Known rows, with every way that one mark hangs from another:
U{B{Z{D G{H{A}} M N}}}: [  5.2  17.1   0.9 -10.6   4.0  -6.8 -10.7 -16.4  -7.2   9.3 -13.4   9.4
  11.6   1.1 -20.4   1.9  -2.4  -1.3 -21.3  -3.3  10.6]
M{Z{B D G{H{A{U}}} N}}: [  8.4  -5.3  -7.6  -4.0 -13.1 -17.6   7.1 -19.6   1.8 -10.1   5.1  24.2
  23.8   0.6 -39.0 -23.3 -13.8  17.8 -10.6   3.3  -6.3]
U{B{Z{D G M N}}}: [ -5.0  15.9  10.3 -31.3  -3.5 -18.4  -4.5   0.4 -12.1   5.2  -6.1  -0.7
  -3.8  -1.6 -19.2  -5.1  17.8  -1.8 -14.4   2.2   8.2]
D{Z{B G{H{A}} M N}}: [ -4.9  -7.7  11.7 -24.3 -12.4  -7.6 -17.1 -15.0 -11.8  -7.1   6.1  17.5
  12.8   4.4 -23.3  -4.0  -9.3  -7.0  -5.4 -20.2  17.4]
Z{B D G{H} M N}: [ -0.3  20.8  17.4 -21.2  -4.0 -38.9 -16.4  -7.6   5.9  -5.5  16.5  -3.5
   4.4  14.0 -59.5  -4.2 -61.7  -6.3  24.8  -4.2   2.4]
M{Z}: [ 11.8 -27.7  10.4 -35.3 -18.3  11.2  23.9  39.8   3.7 -10.4  -3.7  21.9
  -5.9 -16.2  13.9 -16.4  27.5  15.8 -23.1 -13.4  12.5]
N{Z{D G{H}}}: [ -0.2  12.2  -3.4   3.3  -5.3   2.1  -0.3  11.2 -18.9  14.2   1.6 -26.2
  13.7  -2.0  -6.5  -3.5  14.5  35.9  -0.9 -11.2 -46.4]
H{A{U{B{Z{N}}}}}: [ 18.2 -16.0 -23.2   2.7 -21.1  21.1  -1.5  -7.9  -5.1  15.6 -27.3  23.0
  10.1   0.4  -0.5  -1.7   0.6  -6.8 -31.6  16.8   5.6]
B{Z{D G{H{A}} M}}: [ 28.2   6.2   8.8   2.0  -5.9  -5.4 -21.6   0.2 -19.6   7.6  -0.1  -9.5
   8.9  11.2 -10.7 -16.5   1.3  29.2 -10.5 -30.5 -21.9]
U{B{Z{D M}}}: [  1.4   4.6  16.7 -35.5 -12.9   6.1  -1.5  24.1 -11.4  10.0  -9.5  10.8
  -5.5  12.0  -8.1   2.8  20.5   3.8 -28.4  -3.6  18.5]
A{H U{B{Z}}}: [  8.3 -17.9 -35.8  12.3 -13.9  31.3 -14.9   3.7 -10.9   9.6 -22.7   0.3
   8.8   4.2 -16.9   4.7 -13.9  18.0 -29.3  -2.3  -3.2]
B{Z{D G M N}}: [ 24.5  10.9  12.1 -30.9  -5.6 -28.2 -16.8   6.7 -21.5   2.0   8.7 -21.3
  -8.6  -5.5 -17.9 -30.8  20.0  18.4  -0.9  -6.3 -20.3]
M{Z{D G}}: [  6.1 -16.1  16.0 -19.1 -24.7 -17.1  14.2  19.2  -7.0  -3.5   8.9  -2.8
   2.4  -7.8  -1.0 -22.7  27.7  28.3  -8.9 -17.1 -10.4]
D{Z{B G M N}}: [-15.5 -10.4  22.9 -46.4 -23.8 -19.5 -11.1   2.1 -19.1 -10.0  14.5   6.5
  -4.5   3.0 -19.4 -11.6  13.9  -8.1  -0.1 -12.9  17.1]
M{Z{B}}: [  0.3 -22.8  13.0 -42.0 -23.4   8.7  29.7  26.0   3.6 -24.4  -0.3  38.7
  -1.7   3.0  -7.8 -14.4  19.2   3.9 -25.3  -5.4  22.7]
H{A{U{B{Z{G}}}}}: [  5.2 -17.5 -17.9  18.4 -26.0  15.7  -2.2 -13.4 -12.6  13.7 -27.8  14.7
  11.0  11.3   5.0   0.6   4.2  -0.2 -25.8  -0.2  -4.6]
G{H Z{D M N}}: [ 11.6   1.8   1.5 -16.2  -4.3  11.9 -30.7  30.6  10.0  -6.9  10.3  -5.2
  -1.9 -23.9 -16.8  -1.9 -14.5  17.4  -5.3  -8.4 -15.8]
B{Z{D G{H{A}} M N}}: [ 34.7  13.9   1.4  -6.9   4.2 -16.1 -22.2 -10.1 -14.2   6.7   1.0  -9.2
   8.7  -5.1 -21.0 -22.7  -3.4  19.9  -6.5 -13.6 -20.1]
D{Z{G N}}: [ -1.4 -10.5   3.1 -33.5 -17.8 -11.4  -5.5   7.4 -16.9  -1.4   3.5 -12.6
  -0.9 -26.4   2.4 -12.8  51.6   3.7  -1.7  -8.3  -8.9]
U{B{Z}}: [ -4.0   3.6  -1.7 -31.9  -5.7  18.5  11.9  17.3  -6.7  -1.6 -22.6  16.2
  -5.1  -3.1   2.0   5.1  44.1  -3.5 -31.9   3.1  13.0]

Rows:
[  3.0   5.2   3.4 -24.7  -4.3 -23.1  14.3  -7.3   5.6 -19.5  10.5  17.4
  14.7  -8.7 -39.7 -21.8   0.4  14.5  -4.9   0.2  -2.5] => M{Z{B D G{H} N}}
[ -4.6 -17.9 -28.5  28.4 -16.8  48.4 -18.1   5.4   7.6  -3.0 -22.3  22.1
  15.4 -11.1   5.2  15.3  -1.8   9.3 -30.8  -8.4 -15.1] => G{H{A{U{B}}} Z}
[  3.6  -5.0  -4.5 -17.1   2.1  20.9 -22.2  31.1  14.7 -17.5  -0.1   4.0
  -8.6 -31.8  -4.6   0.5 -13.7   7.1  -5.9 -14.3  -6.8] => G{H Z{M N}}
[ 28.8  22.5 -12.0 -12.2   9.9 -14.9 -10.7  -4.8 -12.6  -3.3   0.1 -20.9
   6.3 -21.1 -23.8 -25.7  34.4  25.9  -1.9  -2.4 -39.9] => B{Z{D G{H} N}}
[ 13.8 -11.2  -8.4   9.2 -25.8  -0.7 -14.0 -14.3 -13.0  22.7 -15.6   9.3
  11.6  12.7 -10.6  -4.9 -17.3   0.2 -20.1   6.0   0.7] => H{A{U{B{Z{D G M N}}}}}
[  3.5 -13.6   3.6 -28.8  -6.6 -19.4  20.6   9.8   2.6 -15.4  -0.6   7.2
  -4.5 -32.6   1.4 -28.0  25.3   8.7  -4.6  -6.5   0.1] => M{Z{G N}}
[ 12.6 -24.8  -7.4   4.3 -27.3  24.3  -6.6   4.7  -9.4  19.3 -25.2  24.7
   5.1  18.5   6.5   2.4 -13.7  -1.1 -31.6  -2.4  14.5] => H{A{U{B{Z{M}}}}}
[-10.1 -10.4  10.9 -41.3 -23.1   6.9 -12.6  21.4   1.2 -30.2  10.3  15.6
 -15.7  -6.0 -17.2  -4.1  -1.5 -13.5 -12.9   9.2   9.6] => G{Z{B M N}}
[ 40.7  10.2  -5.6 -37.8  -4.8  -2.6  -4.5  18.7 -13.9   0.9   1.3  -9.6
  -2.3 -16.1 -15.2 -26.5  46.1  18.6 -18.4  16.0 -21.3] => B{Z{D N}}
[  1.6   4.3   6.4 -29.4 -25.2  12.1   9.7  19.2 -21.3   5.8   7.7   1.8
   9.2  21.1 -20.2  -2.1  17.9  18.1 -19.7  16.6 -17.5] => N{Z{B D}}
[ 14.2  -1.3   1.3 -16.0   1.0 -21.1   9.2   6.7   6.2  -6.1   7.1  -0.2
   9.9 -28.8 -17.2 -24.6  10.4  25.9  -2.2 -10.2 -12.3] => M{Z{D G{H} N}}
[  0.9   9.6  -6.6 -38.9   1.5   9.7  10.7   9.0  -2.7  -2.8 -21.2  16.9
  -4.6 -16.5  -7.0  -0.2  41.1 -10.4 -29.4  15.6  14.6] => U{B{Z{N}}}
[-13.1  -2.6  15.6 -36.4  -9.3 -12.3 -13.8  -0.5 -10.7 -11.7  10.4  10.3
   2.4  -0.2 -25.6  -6.1   0.8  -3.6   1.5 -21.8  13.4] => D{Z{B G{H} M N}}
[ 26.3  -1.6 -17.2   8.8  -0.6  20.2 -16.3   1.4   4.8  19.5 -19.5  18.9
  17.5   1.9 -17.2   2.4 -32.8  10.3 -21.4  -4.5   1.7] => G{H{A{U{B{Z{D M N}}}}}}
[-16.3 -22.7   8.7   0.5 -22.9   9.2 -20.8   2.7 -17.1  16.0  -8.0   9.1
   9.6   9.4   4.4   5.8  -1.1   9.8 -12.1 -40.3   9.2] => D{Z{G{H{A{U{B}}}} M}}
[  9.2  10.4   1.4   8.3  -9.0 -14.4  -7.9  10.4   1.2   9.5   1.6 -28.0
   9.1  -4.2 -17.7   1.0 -10.4  20.1  18.4 -20.4 -31.8] => Z{D G{H}}
[-11.0 -15.7  19.4 -15.4 -23.7   4.0 -16.3  -5.3 -17.0  -5.3   4.3  17.2
  12.8  21.2 -12.8   2.7  -4.0   2.1  -9.8 -37.1  16.1] => D{Z{B G{H{A}} M}}
[  5.2  -7.3   7.6  -3.0 -18.4  -7.3  11.9 -11.3  -0.6 -12.9   5.1  24.7
  24.2  12.3 -26.2 -12.9  -4.9  18.9 -16.0 -14.9   1.3] => M{Z{B D G{H{A}}}}
[-10.0   0.8   9.0  -4.8  -0.2   5.0  -2.9  19.2 -15.0   8.2  -3.3 -11.4
  -1.0   0.0   6.4  -2.3 -11.5  22.9   2.1 -30.8 -22.9] => N{Z{G{H} M}}
[  0.7 -23.9 -31.7  16.3 -20.8  28.5 -11.9  10.4   1.5  14.3 -21.4  -0.8
   7.9   3.9 -17.4  17.5 -42.2   6.9 -16.6   0.4   7.1] => A{H U{B}}
[ -1.0  -4.8  16.4 -40.0 -30.2  -2.4 -20.7  21.7  -3.6 -19.8  20.4   6.4
  -8.3   2.5 -29.4  -6.4  -4.3  -3.0 -12.2  15.5   0.6] => G{Z{B D M N}}
[  5.5  -5.9 -10.8   3.4  -6.2 -13.5   5.8 -12.6   5.2   5.8  -5.1  15.3
  21.5 -16.4 -20.5 -16.1  -4.4  20.4 -14.8  -2.0  -3.4] => M{Z{D G{H{A{U{B}}}} N}}
[-10.1  14.6  -6.9 -26.5   2.7  -4.8   9.4  -7.2  -7.9  -6.3 -19.3   4.8
  -3.5 -16.4  -9.0  -3.6  42.4  -9.1 -17.8   8.1   3.1] => U{B{Z{G N}}}
[ -2.2   3.8  -4.8  -7.3 -16.5  25.6 -15.3  18.5   5.1 -23.6   7.9   9.4
  10.2   1.2 -27.9   8.1   8.1  16.0 -15.7  -2.2 -22.4] => G{H Z{B D}}
